Known rows, with every step that occurs:
a > h > w > k: [0.48, 0.68, -0.80, 1.76, 0.06, 0.66, 2.51, -1.01, 1.63, -0.82, 0.04, 0.87, -3.52, -0.95, -0.20, -1.63, -1.95, 0.25, -2.60, -0.36, -0.05, -1.04]
a > e > n > k: [-0.41, -0.28, -0.84, -0.54, 2.35, -0.62, 1.33, 1.74, 2.31, -0.20, 1.35, -1.18, 3.15, 0.46, 0.07, -0.04, 0.14, 0.19, -1.11, 0.37, 0.75, 0.62]
w > h > n: [-0.44, -0.05, -0.29, 2.73, 0.63, 0.05, -0.33, 0.08, -0.57, 1.91, 0.43, 0.02, -1.70, 0.10, -0.72, -1.09, -2.38, -0.27, -1.54, -0.36, -1.40, 0.36]
h > w > k > n > e: [0.89, 0.83, 0.80, 3.27, -0.11, 1.97, 1.82, -2.14, 0.68, -0.79, -1.25, 0.08, -3.29, 0.28, 1.02, -1.98, -0.45, 0.75, -0.91, -0.83, -0.90, -1.74]
h > w: [0.52, 0.09, -0.05, 0.55, -0.05, -0.37, 0.97, -1.95, 1.42, 0.04, 0.29, 0.75, -2.01, -0.74, -0.04, -0.61, -0.15, 0.16, -0.68, 0.22, -0.08, -1.03]
e > a: [-0.43, -0.44, -0.11, -0.78, 0.04, -0.29, 0.41, 0.90, -0.22, 0.70, -0.81, 0.01, 3.86, -0.44, 0.59, -0.49, 0.98, -0.52, -0.11, 0.08, 0.80, -0.68]
a > h > w > e > n > k: [-0.40, 0.70, -1.23, 0.46, 2.12, -1.10, 3.21, -0.23, 2.18, -0.34, 2.46, -0.08, -1.48, 0.97, -0.03, -1.64, -1.25, 0.34, -2.21, -0.11, 0.48, -0.35]
h > w > k > n > d: [0.18, 0.10, 0.37, 2.81, 0.29, 3.06, 1.47, -3.32, 0.68, -0.10, -1.70, -0.83, -6.09, -0.79, 0.12, -1.92, -0.57, 0.76, -1.50, -0.78, -1.98, -1.84]
a > e: [0.19, -0.19, -0.81, -0.02, 0.34, -0.16, 1.11, 0.03, 2.82, -0.75, 0.92, -0.77, 2.33, -0.42, -0.65, -0.10, -0.15, 0.24, -0.29, 0.41, 0.22, 0.31]
k > n > e > q: [0.03, 0.20, 0.68, 1.40, -0.18, -0.22, -0.30, 2.07, 0.15, -0.07, -0.88, -0.83, 0.84, 1.71, 1.36, -1.43, 0.59, 0.11, 0.03, -0.45, -1.32, -1.49]
a > h > w > k > n > e: [1.71, 0.74, -0.09, 2.89, 0.45, 1.14, 2.59, -0.87, 1.58, -1.25, -0.89, 0.17, -4.61, 0.12, 0.83, -2.86, -1.78, 0.85, -1.41, -0.96, -1.49, -1.81]
k > n > e: [1.18, 0.09, 0.72, 1.15, 0.34, 0.60, 0.15, 0.45, -0.08, -0.38, -0.92, -0.52, -0.98, 1.10, 1.00, -1.24, 0.06, 0.69, 1.07, -0.59, -1.26, -0.67]
a > k > n > e: [1.36, -0.89, 0.03, 1.28, 0.67, 0.71, -0.01, 0.87, 0.33, -0.65, -1.71, -1.04, 0.45, 0.63, 1.26, -1.37, -0.62, 0.89, 0.65, -0.77, -1.53, -0.62]
n > d: [0.16, -0.19, 0.99, 0.07, -0.03, 1.39, 0.58, -1.16, 0.58, 0.36, -0.22, -0.50, -2.55, 0.54, -0.58, -0.63, 0.33, 0.43, -0.04, -0.33, -0.85, -0.58]
e > n > h > w > k: [-0.67, 0.85, 1.33, 1.35, 0.98, 1.06, 0.49, -0.91, 0.14, -0.18, -0.68, -0.62, -0.81, -0.29, 0.65, -1.59, -2.13, -0.15, -1.89, -0.39, 0.68, -1.43]
k > n > h > w > e: [0.32, 0.44, 0.61, 1.87, 0.83, 1.22, 0.35, -3.74, 1.61, -1.40, 1.16, -1.26, -1.52, 1.03, 0.30, -2.12, -2.42, 0.86, 0.12, -0.25, -1.32, -1.23]
n > h > w > k: [0.18, 0.72, 1.85, 1.94, -0.05, 1.96, 0.50, -3.11, 1.35, -1.23, 0.18, 0.06, -1.60, 0.55, 0.33, -1.51, -2.25, 0.44, -1.50, -0.34, 0.10, -1.49]
e > a > h > w: [0.88, -0.38, -1.16, -0.45, 0.36, -1.45, 2.05, 0.50, 2.28, 0.47, -0.13, 0.98, 0.53, -1.55, 0.31, -1.85, -0.57, -0.18, -1.31, 0.11, 0.34, -1.58]
k > n > h: [0.78, -0.34, 0.93, 0.56, 1.21, 1.04, -1.80, -0.33, 0.01, -0.72, -0.63, -1.44, -0.60, 0.74, 0.92, -1.31, -1.92, 0.58, 1.03, -0.34, -1.66, -0.68]
e > a > k > n > h > w: [1.08, -1.65, -0.01, 0.56, 1.38, 0.50, -0.56, -0.68, 1.62, -0.26, -1.95, -1.13, 2.87, -0.96, 1.79, -2.40, -1.84, 0.48, -0.04, -0.24, -1.14, -2.30]
a > h > n: [0.77, -0.35, -1.25, 0.94, 1.57, -0.90, -0.43, 2.04, -0.17, 0.62, 0.88, 0.16, -2.63, -0.22, -0.18, -1.40, -2.57, 0.37, -1.01, -0.16, -1.60, 0.01]
k > n: [0.31, -0.35, -0.82, 0.66, 0.79, 0.43, -0.58, 0.32, -0.64, -0.12, -1.13, -1.03, -1.22, -0.66, 0.57, -0.54, -0.35, 0.32, 0.47, -0.22, -1.46, -0.13]

Rows:
[0.96, 0.64, 0.60, 1.39, -0.44, 0.38, 3.50, -0.11, 1.98, -0.41, -0.50, 1.23, 0.41, 0.06, 0.79, -2.83, -0.56, 0.10, -2.08, -0.69, 0.86, -2.21] => n > e > a > h > w > k
[0.44, -0.61, 0.20, 0.63, 0.73, 1.88, -0.12, -0.67, -0.10, 0.30, -1.35, -1.34, -3.48, 0.00, -0.04, -1.24, 0.09, 0.71, 0.40, -0.54, -2.34, -0.70] => k > n > d
[-1.41, 0.81, 1.02, -0.05, 1.28, 0.31, 0.10, -0.16, -0.43, -0.41, 1.12, -1.85, 2.24, 1.46, 0.07, -1.02, -1.77, -0.14, -0.10, -0.26, 0.63, -0.01] => w > e > n > h
[0.44, -0.37, -0.72, 1.68, 0.67, 2.02, 2.75, -0.69, 1.26, 0.25, -2.16, -0.55, -3.40, -1.36, 0.45, -3.32, -0.92, 0.40, -2.12, -0.83, -1.61, -2.39] => e > a > h > w > k > n > d
[0.53, -1.80, 0.10, -0.06, 1.39, 0.87, -1.55, 1.21, 0.16, -0.42, -2.23, -1.82, 5.02, -0.11, 1.89, -1.85, -1.59, 0.31, 0.68, -0.41, -1.14, -1.27] => e > a > k > n > h
[-0.35, 0.09, 1.15, -0.78, 1.51, -0.31, -1.07, 1.49, -0.32, 0.36, -0.31, -1.24, 1.28, 0.46, 0.67, -0.68, -1.53, -0.25, -0.01, -0.20, 0.27, -0.41] => e > n > h
[0.28, 0.72, -1.17, 1.18, 0.14, -0.53, 2.94, -1.82, 2.56, -0.94, 2.16, 0.38, -2.52, 0.05, -0.73, -1.68, -1.63, 0.47, -1.41, -0.06, 0.03, -0.66] => a > h > w > e
[-0.44, 0.35, 1.37, 0.37, -0.02, 0.56, 1.28, -3.07, 2.03, -0.45, 1.37, -0.35, 3.43, 1.15, 0.36, -2.14, -1.07, 0.12, -0.50, 0.02, 0.99, -1.74] => n > h > w > e > a
[-0.85, -0.68, -0.98, 0.73, -0.14, -0.05, 2.31, -1.74, 1.76, -0.12, 0.15, -0.41, 4.51, -0.71, 0.38, -1.52, -0.14, 0.01, -1.28, -0.02, 0.96, -1.28] => h > w > e > a > k
[2.13, -0.30, -0.41, 0.57, 0.74, -0.92, 2.30, 0.72, 2.26, 0.06, -1.06, 0.45, -0.82, -0.35, 1.22, -3.10, -0.37, 0.40, -0.39, -0.47, -0.93, -2.36] => k > n > e > a > h > w
[-0.16, -0.22, 0.09, 2.72, 1.46, 0.39, -0.15, -0.44, 0.07, 1.54, 1.62, 0.26, -1.27, 1.94, -0.39, -0.93, -2.01, 0.23, -1.88, -0.42, -1.41, 0.61] => w > h > n > k
[1.38, 0.08, -1.02, 0.36, 0.51, -1.17, 1.71, -0.50, 2.40, -0.25, 0.70, 1.00, -3.33, -1.01, -0.18, -1.42, -1.41, 0.31, -1.34, 0.06, -0.51, -1.00] => a > h > w
[0.42, -0.52, -1.07, -1.10, 0.38, -1.03, 1.07, 2.50, 0.77, 0.32, -0.45, 0.28, 2.71, -0.74, 0.29, -1.30, -0.31, -0.35, -0.59, -0.09, 0.30, -0.64] => e > a > h
[-0.33, -0.20, 0.64, 2.74, 0.62, 1.31, 0.12, -0.85, -0.01, 2.31, 0.17, -0.20, -3.96, 0.65, -1.39, -1.74, -1.95, 0.15, -1.69, -0.72, -2.31, -0.15] => w > h > n > d
[-0.62, -0.15, -1.26, -0.65, 1.41, -1.09, 1.22, 2.16, 1.53, 0.30, 0.02, -1.50, 2.93, -1.30, -0.32, -0.04, -0.07, -0.30, -0.86, 0.41, 0.66, 0.40] => a > e > n
[-0.02, 0.80, 1.40, 1.10, 0.03, 0.81, 0.91, -4.00, 2.38, -1.20, 2.18, -0.33, -0.54, 1.53, -0.31, -1.62, -2.02, 0.63, -0.44, -0.04, 0.07, -1.01] => n > h > w > e
[-0.35, 0.61, 0.11, 2.03, -0.43, 1.39, 1.63, -2.54, 0.60, -0.54, -0.28, 0.60, -1.92, -0.74, 0.13, -0.73, -0.61, 0.11, -1.91, -0.24, 0.40, -1.05] => h > w > k
[-0.73, 0.20, -1.08, -0.42, 0.13, -0.50, 2.35, 0.77, 0.83, -0.32, 0.99, -0.42, 3.50, 0.49, -0.18, -1.64, -0.57, -0.22, -0.74, -0.19, 0.73, -0.24] => w > e > a > h
[1.05, 0.09, 1.56, 0.44, 0.43, 0.29, -0.11, -2.48, 2.14, -0.54, 0.75, 0.35, -1.19, 0.40, 0.21, -1.21, -1.79, 0.49, -0.14, 0.06, -0.29, -1.39] => n > h > w
[-0.85, 0.87, 0.77, 2.85, -0.51, 1.41, 0.32, 1.46, -0.75, -0.70, -1.45, -1.03, 0.63, 1.61, 1.40, -1.59, 0.07, 0.04, -1.18, -0.88, -1.03, -1.47] => w > k > n > e > q
[1.62, -0.42, -0.36, 0.05, 0.83, -0.43, 1.21, 2.62, 0.70, 0.00, -1.40, -0.23, 1.36, 0.28, 1.27, -2.54, -0.25, 0.29, 0.36, -0.67, -0.94, -1.36] => k > n > e > a > h
[0.79, -0.42, 0.61, 0.25, 0.29, 0.28, 0.56, 1.20, -0.36, 0.31, -1.79, -0.51, 2.51, 0.61, 1.60, -1.66, 1.01, 0.13, 0.87, -0.53, -0.52, -1.37] => k > n > e > a
[0.62, -0.92, 0.68, -0.08, -0.23, -0.13, 1.03, 1.48, 0.88, 0.31, -1.38, -0.19, 5.62, 0.68, 1.20, -1.33, 0.67, 0.11, 0.21, -0.48, 0.72, -1.26] => n > e > a > k
[-1.68, 0.65, -0.21, 0.18, 1.62, 0.10, 1.41, 0.17, -0.48, -0.24, 1.81, -1.10, 1.91, 2.07, 0.18, -0.24, 0.18, -0.01, -0.94, -0.14, 0.91, 0.66] => w > e > n > k
[-0.13, -0.08, 0.56, 0.99, 0.71, 0.99, 0.68, -2.93, 1.47, -0.72, 0.23, -1.27, 2.34, 0.68, 0.93, -2.66, -1.39, 0.37, 0.05, -0.20, -0.57, -1.88] => k > n > h > w > e > a
[-0.03, -0.47, 0.63, 1.25, 0.89, 1.30, -0.80, -0.56, -0.65, 1.40, 0.48, -0.56, -3.76, 0.46, -0.59, -1.17, -1.00, 0.64, -0.38, -0.34, -1.95, -0.71] => h > n > d
[1.01, -1.29, 0.24, 0.68, 1.52, 1.17, -1.88, 0.20, 0.48, -1.09, -1.43, -1.70, 1.16, 0.36, 1.28, -1.51, -2.63, 0.83, 0.66, -0.49, -1.93, -0.55] => a > k > n > h
